Each row was made from one path, in order. Every step used is in the known rows, and no mark comes twice. Write each row's path.
(in the rows, 128 means zero)
Known rows:
numoz-detu-napupas: [102 124 131 169  89 181 135 109 103 123 117  74 151 117 112 171 135 127
 137 134 120  86 163 151  47 107 144  98 120 169 142 120 127  72 185  86
 126 151 111 174 112 161 111  70 147 102 159]
kisesa-mager-luba-napupas-nemar-livi-dabem: [ 93 148 125 153 134 118 146 119 106 100 187  87 155 113 162 167 165  66
 125 132  96  97 184  95  70 124 119 126 122 156 134  74 111 113  89  72
  69  90 139 169 125 145  99 107 126 135 123]
napupas-nemar-livi: [118 116 133 167 104 131 128 117 118 124 159  91 147 115 132 167 140 115
 135 134 115 115 185 125  62 147 125 117 109 147 179  84  98 106 111  81
 101 136 146 149 111 142  73  57 132 133 136]
digu-mager-luba: [134 155 183 171 151 130 114 136  97  90 159 110 102 129 141 159 123 124
 121 131  78  90 157 122  79 128 154  95 103 190 127  98 134 100 157 112
 118 143 114 181 108 175 108 145 128 134 131]
namo-zivido-napupas-detu: [ 97 139 137 179 103 185 125 120  89  93  96  92 146 134 113 170 125 106
 110 128 118 112 178 148  74 151 129 145 114 172 141 109 147  69 153  98
 123 169 107 167 134 194  81  80 122 113 160]
namo-zivido-napupas-pufus: [ 96 132 111 189 113 177 112 117  97  87 105 108 150 149 122 164 122 128
 117 115 120 112 183 142  70 144 120 136 108 177 146 125 160  90 138 130
 118 164  99 143 129 217  73  82 125 101 180]
nemar-napupas-detu-numoz: [ 96 155 159 134  95 194 144 113 106 132 128  89 154 113 117 185 134 102
 124 151 124 106 189 160  61 141 130 140 132 180 153 108 131 103 165  90
 133 145 110 195 122 129  91  76 120 124 175]
detu-napupas-nemar-livi-dabem: [ 86 114 100 165  87 145 136 103 113 145 158  68 189  99 145 170 155  99
 120 138 118 102 191 132  55 133 103 119 127 147 163  82  97 112 116  59
  78 122 142 148 132 126  80  43 144 122 145]
dabem-livi-kisesa: [128 145 132 157 120 118 140 110 107 121 144  72 149 138 150 155 152 119
 117 123  79  95 177 119  66 103 129 103 137 158 169  82 109 134 115  96
  99 171 148 138 116 147  76 108 118 143 120]
digu-mager-kisesa-livi-dabem: [107 153 132 157 143  99 130 123  68  90 163  90 149 101 164 161 158 131
 101 130  59 113 148 140  67 102 136  94 119 159 133  61  99  95 113  88
  62 119 113 147 141 128  83 135 115 167  93]
tuvor-livi-kisesa-mager-luba-napupas-zivido-namo: [106 133 160 181 172 134 141 134 112  87 178  99 139 159 120 179 186  88
 104 143  91  95 166  96  63 114 155 112 146 117 124  67 149 128  98  82
  85 136 112 156 108 212 126 124 129 129 120]
zivido-napupas: [108 151 135 173 119 167 111 127  84 109 117  85 140 133 130 161 124 137
 137 129 114 117 167 128  76 122 129 124 111 168 140 109 143  78 140 102
 127 165 117 174 126 192  82 104 136 119 158]
tuvor-livi-kisesa-mager: [101 154 155 150 160 107 138 110 115 115 171  77 145 136 160 148 174 101
 120 128  78 113 150  96  74  90 137 105 140 138 157  80 102 140  86 103
  91 167 144 133 124 142  96 106 112 140  99]
bidok-digu-mager: [141 162 166 168 143 133  94 155  99  72 158 111 115 134 151 156  95 145
 113 115  80 103 160 140  90 126 138  96  84 194 164 103 114  86 151 112
 116 174 117 165 111 173 113 133 115 129 123]
nemar-livi: [117 141 141 149 107 133 138 121 102 129 147  87 139 124 139 163 145 127
 128 136 106 104 174 131  68 119 132 115 109 149 165  98 103 102 128  91
 110 159 130 153 124 145  82  93 120 133 120]
voli-mager: [138 151 156 139 133 132 128 135  99  96 160  97 115 115 133 142 144 127
 148 125 107  97 157 111  72 101 138 102  86 164 140 104 118  82 129  92
 126 150 117 164 115 170  93 112 141 140 126]
dabem-livi-nemar-napupas-detu-numoz: [ 93 148 132 128  81 181 173 100  91 165 107  68 169 122 126 187 139  92
 111 156  94 106 197 156  44 140 115 154 158 170 154  98 101 134 138  88
 109 152 137 158 111 103  77  61 112 127 176]
livi-dabem: [102 165 130 155 115 142 139 125  96 119 143  80 142 111 143 158 145 116
 123 133 102 106 177 126  76 107 130 113  97 171 154  85 119 105 115  98
 104 149 128 164 125 156  81 109 132 139 123]
tuvor-livi: [112 137 145 159 127 130 136 139  96 126 143  95 135 130 138 165 152 118
 132 138  93 109 161 125  65 112 145 110 124 149 161  97 114 101 100  98
 111 162 136 150 111 167  86  83 116 127 125]
detu-napupas-pufus: [ 89 118 118 178 109 164 122 124 109 107 137 107 149 127 141 164 135 135
 121 124 124  90 181 129  46 127 129 109 120 183 153 122 147 108 152  96
 121 143 123 148 118 179  96  59 133  88 188]
bidok-digu-mager-luba-napupas-zivido: [138 147 164 185 157 138  90 184  91  44 178 130 114 152 133 175 105 125
 104 118  83  78 167 125  72 133 151 103 113 183 136 101 151  69 149  81
 113 131  99 182  94 209 149 157 124 111 142]
dabem-livi-kisesa-mager: [126 155 147 154 146 106 144  95 108 107 150  65 141 139 160 148 156 111
 118 119  78 103 168  98  72  93 119 107 140 158 164  78 101 147 108 104
  94 168 155 132 128 135  84 124 110 153 103]
numoz-detu-napupas-zivido-namo: [108  98 139 199  93 206 132 110 108 116 108  75 151 128  65 195 144 137
 120 147 143  92 180 161  46 135 144 104 112 145 144 101 145  80 196  79
 127 152  92 172 106 199 119  64 160 109 166]
detu-napupas: [110 129 137 177 103 163 127 126  96 118 128  87 142 123 133 164 132 132
 133 130 121  94 167 132  55 111 137 106 120 168 146 112 134  85 157  88
 120 154 124 161 118 171  92  79 139 110 157]
numoz-detu-napupas-pufus-gufe: [ 88  89 122 169  74 177 130 135 100  99 122  99 160 120 123 160 141 133
 129 123 106  73 179 130  39 135 155 106 121 190 150 121 147  96 192 113
 130 138 125 152 112 193 123  47 131  77 208]
gufe-pufus-napupas-detu: [100 126 156 137 105 154 129 151  87  90 129 105 142 129 142 168 137 123
 136 126 111  99 178 115  46 131 155 120 101 190 173  99 133  86 138  78
 151 146 145 181 123 162 114  62 111 111 199]
numoz-detu: [115 144 145 160 103 162 135 118 105 114 125  82 127 118 111 168 133 127
 141 133 109  98 165 145  62 112 151 102 100 171 154 108 118  77 162 101
 129 156 114 175 104 162 100  93 134 122 137]
livi-kisesa-mager-digu-bidok: [108 211 172 161 155 116 146 141 118  55 176  92 117 122 185 122 120 138
 103 111  94 126 163  91  83  86 136 108 101 178 146  81 113  99 100 117
  89 189 136 161  70 160 130 150 130 115  99]
zivido-namo: [131 143 160 180 117 168 133 126 104 107 125  97 114 130 112 173 134 141
 128 141 122 116 178 141  78 131 148 110  77 160 152  89 135  97 148 113
 121 171 115 166 109 205  78  98 136 137 138]
bidok-digu-mager-kisesa-livi-nemar: [126 156 137 163 141 103 124 145  73  84 162 109 128 124 167 156 123 151
  94 121  44 119 150 143  62 114 148  94 104 156 143  77  86  91 116  98
  63 151 117 124 103 138  93 123 108 140 106]
napupas-nemar-livi-kisesa-mager-digu: [ 99 158 167 164 140 106 144 102 146  93 198  80 148 112 166 138 149 104
 110 118  85 133 177  89  65 126 115 110 121 132 166  72  94 127  75  80
  70 148 152 144  93 131  98  89 134 134 108]
luba-mager: [142 136 155 149 129 131 125 143  94  99 158 101 125 116 134 155 138 141
 140 129 102  98 160 109  77 102 157 103  89 174 138 103 125  90 136 111
 116 140 118 169 120 158  85 118 128 136 128]
livi-tuvor: [125 142 149 166 114 141 141 140 111 116 124  78 126 135 117 150 130 125
 139 134  92 117 176 123  54 118 134 123 107 165 143  92 109 118 115 102
 124 164 127 154 125 168  84  94 121 125 141]
voli-mager-digu-bidok: [134 196 166 144 139 125 144 172 101  56 173 112 101 107 166 123 112 153
 124 117 108 111 162 104  77  95 140 108  71 181 133 105 117  50 112 102
 110 178 116 180  59 183 133 140 146 115 114]
livi-nemar-napupas-zivido: [ 93 140 133 167 115 169 128 133  99 129 119  88 152 138 112 185 138 117
 114 138 119 123 183 129  52 139 119 150 145 143 159  89 123 123 115  88
 109 149 118 147 104 144  82  82 134 132 165]
digu-mager-kisesa: [130 142 165 179 151 123 106 134  80  92 166 104 118 128 150 154 126 151
 127 124  81 111 142 138  66 118 151  88 116 175 135  88 114  80 144 106
  98 147 117 154 120 166  83 117 114 146 122]
namo-zivido-napupas-nemar-livi-kisesa: [106 117 108 178 103 151 115  88 123 115 142  76 185 140 124 159 144  98
 117 122 107 121 185 136  75 147 108 131 132 130 160  85 114 109 112  95
  81 161 121 135 136 169  62  63 138 127 144]
gufe-pufus: [129 138 137 150 115 139 122 132 100 101 136 109 125 135 134 151 130 131
 137 118 106 110 179 107  61 110 155 100  87 179 171 102 132 105 132 118
 131 161 125 163 115 172  97  92 117 122 166]
mager-luba-napupas-zivido-namo: [127 128 158 198 131 172 129 155  96  81 145 116 114 148  93 192 144 120
 119 143 123  90 185 126  61 140 164 115 106 150 124  86 174  78 146  81
 117 128  99 184  95 241 113 120 145 119 158]
kisesa-mager-voli: [142 161 175 168 160 117 129 124  86  73 159 102  96 125 149 142 135 113
 148 120  80 104 139  93  77  98 139 109 112 173 143 101 130 105 115 121
 120 142 143 168 101 164  97 122 134 155 123]

Which path is each row?
[138 134 136 161 110 126 156 131 101 127 111  66 136 142 125 155 135 121
 131 132  75 107 185 123  49 117 118 127 130 164 155  88  96 133 103  99
 115 168 145 140 126 154  77  95 106 137 135]
dabem-livi-tuvor
[143 128 139 147 136  97 141 139  72  91 170 108 133 104 145 158 165 150
 127 128  79 105 147 116  61  91 167  90 107 144 125  83 115  78 117  95
  77 114 109 151 124 138  72 125 115 158 106]
luba-mager-kisesa-livi
[128 123 159 198 122 170 126 131 103 100 128  97 121 137  86 183 139 144
 118 143 134 113 185 137  67 145 145 115  93 143 162  79 143  99 144  93
 125 160 111 160 106 208  91  93 144 138 144]
napupas-zivido-namo
[104 139 141 170  85 206 140  96  86 117 101  82 156 129  95 170 118 107
 123 143 120 106 185 165  69 142 135 138 116 173 129 117 144  67 176 103
 131 161  97 178 137 183  83  75 131 106 172]
namo-zivido-napupas-detu-numoz
[ 96 152 144 183 130 137 135  86 133  83 157  76 169 133 147 141 136  98
 103 111  90 142 179 107  77 138  99 134 132 124 148  87 116 105  85  99
  64 165 122 139 116 170  88  90 136 124 121]
namo-zivido-napupas-nemar-livi-kisesa-mager-digu
[149 145 179 174 156 120 105 142  82  68 163 114 101 128 146 147 116 128
 138 123  59  95 132 118  78 114 144  98 108 191 140 100 127  93 138 118
 121 140 134 175 102 171 103 126 139 150 133]
digu-mager-voli
[127 106 157 173 115 169 120 147  89  87 122 106 137 152  97 185 137 154
 134 133 133 110 186 122  52 138 154 113  91 154 175  85 149  95 140  92
 146 153 119 168 116 215 112  76 137 126 195]
gufe-pufus-napupas-zivido-namo
[ 94 134 127 160 137 130 114  84 122 112 167  63 177 130 153 151 154 100
 126 123 102 129 171  99  78 131  99 126 136 135 159  76 101 130 102  86
  84 146 143 144 141 138  78  82 135 137 135]
zivido-napupas-nemar-livi-kisesa-mager
[106 165 168 148 172 100 147 114 119 114 186  87 129 137 161 149 179  86
 114 132  67  97 152  89  75  96 150  98 141 140 135  84 119 147  92 108
  90 156 133 150 110 152 107 132 115 139 102]
tuvor-livi-kisesa-mager-luba
[ 93 114 125 170 104 165 107 153  82  85 122 110 149 137 141 149 132 143
 129 117 101 105 184 106  69 151 140 133 111 189 148 111 162 101 146 128
 131 152 133 151 127 223  94  79 123  94 206]
zivido-napupas-pufus-gufe
[104 118 118 172 104 153 111 111 105 125 140  81 164 124 132 168 134 118
 136 133 117 125 184 127  69 152 109 133 119 146 163  94 114  91 117  80
 105 141 136 159 125 162  72  60 140 123 159]
zivido-napupas-nemar-livi
[108 143 163 150  94 176 150 111 100 128 141  87 134 110 115 167 132 114
 130 151 113  98 184 147  57 128 151 114 103 181 148 102 123  90 166  85
 136 144 126 183 115 145  98  74 129 117 158]
napupas-detu-numoz
[139 142 139 134 142  98 141 131  76  89 171 103 126 103 146 148 171 139
 135 126  86 105 145 120  55  92 149  89 103 134 129  85 109  70 110  76
  88 125 107 147 118 148  81 119 128 162 103]
voli-mager-kisesa-livi
[108 110 135 160 124 126 135  74 129 106 186  68 168 114 139 150 164  81
 139 125  81  86 148 110  48 108 117  97 152 139 148  90  97 127 133  80
  86 121 146 156 106 112 116  53 158 133 142]
numoz-detu-napupas-nemar-livi-kisesa-mager-voli
[123 201 157 157 151 101 161 133 108  66 161  79 124 130 193 128 124 135
  94 111  77 118 172  92  77  85 121 114 124 174 157  79  99 115  90 114
  79 195 154 147  71 150 122 151 115 126  91]
dabem-livi-kisesa-mager-digu-bidok
[101 106 128 170 100 153 118 179  86  65 140 129 141 138 150 155 138 129
 134 113  97  86 183 103  52 134 161 127 113 196 151 103 159  88 138 111
 118 125 142 149 116 225 104  76 112  87 196]
luba-napupas-pufus-gufe
[ 81 119 109 145 103 131 147 151  74 103 133 119 165 122 162 166 167 132
 102 123  73 122 179 121  38 144 145 140 149 151 149  80 126 132 106 119
  70 124 128 113 111 152  68  67  99 128 187]
mager-kisesa-livi-nemar-napupas-pufus-gufe
[121 132 149 145 111 144 121 149  83  96 129 104 137 139 145 161 129 144
 153 119 109 103 170 111  53 109 154 108 100 180 171 105 133  86 129 100
 146 152 135 171 122 178 104  82 121 119 189]
gufe-pufus-napupas
[101 139 177 145  90 181 147 127  84 122 134  83 146 114 122 177 130 126
 146 152 118  89 175 150  50 129 150 121 115 182 147 107 124  70 163  68
 152 135 136 192 123 150 103  66 134 110 180]
pufus-napupas-detu-numoz
[109 128 128 161 120 121 130 126 130 105 198  98 157 132 150 166 161  83
 126 129  91  88 183 108  55 130 142 108 138 143 142  77 122 113 105  66
  78 113 138 164 103 162  97  88 136 117 144]
mager-luba-napupas-nemar-livi-kisesa
[120 111 149 161 116 147 112 154  83  89 133 104 143 146 116 173 134 147
 142 123 121 102 178 106  42 122 148 112 114 163 179  95 141  88 126  80
 149 141 131 166 120 181 118  79 129 121 194]
gufe-pufus-napupas-zivido
[103 144 141 154 134 118 134 125 117 127 167  85 152 135 149 154 167 109
 120 134  78 106 158 117  66 100 147 101 136 138 162  84 109 127  92  95
  96 171 137 140 114 155  90  89 120 129 114]
tuvor-livi-kisesa
[ 77 151 134 124  81 177 173 104  91 146 110  81 169 101 121 189 150  92
 105 161  96 117 191 156  45 135 130 154 136 155 147  88 106 120 139  81
 103 130 117 163 118  92  83  71 124 126 166]
kisesa-livi-nemar-napupas-detu-numoz
[145 163 168 138 145 124 136 137 104  96 176 108  99 117 135 144 151 115
 143 130  97  81 161 104  73 109 151  95  88 166 118 109 136  90 136  97
 124 140 108 183  98 179 105 141 144 141 128]
voli-mager-luba
[105 148 161 153 102 177 155 134  93 108 157 107 126 121 121 175 137  89
 132 151 103  72 184 137  50 126 171 116 117 188 112 109 153  70 167  74
 129 113 113 207 104 176 119 102 128  96 174]
mager-luba-napupas-detu-numoz
[ 87 146 142 164 114 176 119 129  88 103 118  86 144 123 130 169 132 117
 120 134 114 112 174 132  69 144 130 137 112 177 142 104 143  78 150  81
 132 159 125 183 128 175  93  84 127 112 170]
zivido-napupas-detu
[ 98 156 121 138 104 129 148 113  97 141 154  72 158 109 150 162 159 109
 118 139  97 104 181 130  75 111 117 118 107 151 161  84  96 117 109  86
  92 150 128 155 139 130  82 102 122 141 109]
nemar-livi-dabem
[ 91 125 140 141 135 111 141 144 110  74 196 113 153 144 181 141 178  90
 111 113  69  74 178  71  60 122 151 119 142 165 133  88 140 146 121 110
  85 120 140 140 128 184 125 118 101 101 160]
nemar-livi-kisesa-mager-luba-napupas-pufus-gufe
[130 175 178 145 136 129 142 146 108  77 171 105 106 106 145 133 132 137
 134 119  93 110 160 102  66 103 141 101  80 159 133 110 127  65 110  86
 116 158 113 177  82 183 112 123 147 128 123]
voli-mager-digu
[ 82 132 128 159 123 154 137 143  98 147 125  86 165 143 116 190 159 103
 109 147 101 125 175 126  48 136 119 153 167 123 164  86 112 133  81  84
  96 153 124 134 102 141  86  63 122 129 155]
tuvor-livi-nemar-napupas-zivido
[107 151 121 146 104 150 151 119  88 145 102  76 155 139 142 180 139 111
 116 134  92 116 183 133  55 125 109 149 153 159 163  96 104 137 109 105
  95 167 140 139 107 130  62  87 112 141 152]
dabem-livi-nemar-napupas
[116 120 154 178 110 148 114 145  99  95 140  93 141 120 134 175 126 133
 157 129 123 109 172 124  57 142 137 118 113 169 171  92 121  74 115  74
 127 125 159 166 106 173  77  54 144 128 173]
pufus-napupas-nemar
[108 113 142 166 103 143 123 158  98  84 141 121 130 128 145 147 139 139
 127 118  97  96 186 104  62 143 156 117 100 191 165 101 145 115 140 129
 127 146 145 139 112 202  96  77 114 104 185]
napupas-pufus-gufe
[115 131 145 165 139 121 136 128 109  92 179 102 133 128 150 168 151  82
 137 128 104  97 176  95  62 134 133 123 127 154 139  87 119  98 107  78
  88  98 139 167 111 161 101  99 124 125 136]
kisesa-mager-luba-napupas-nemar-livi
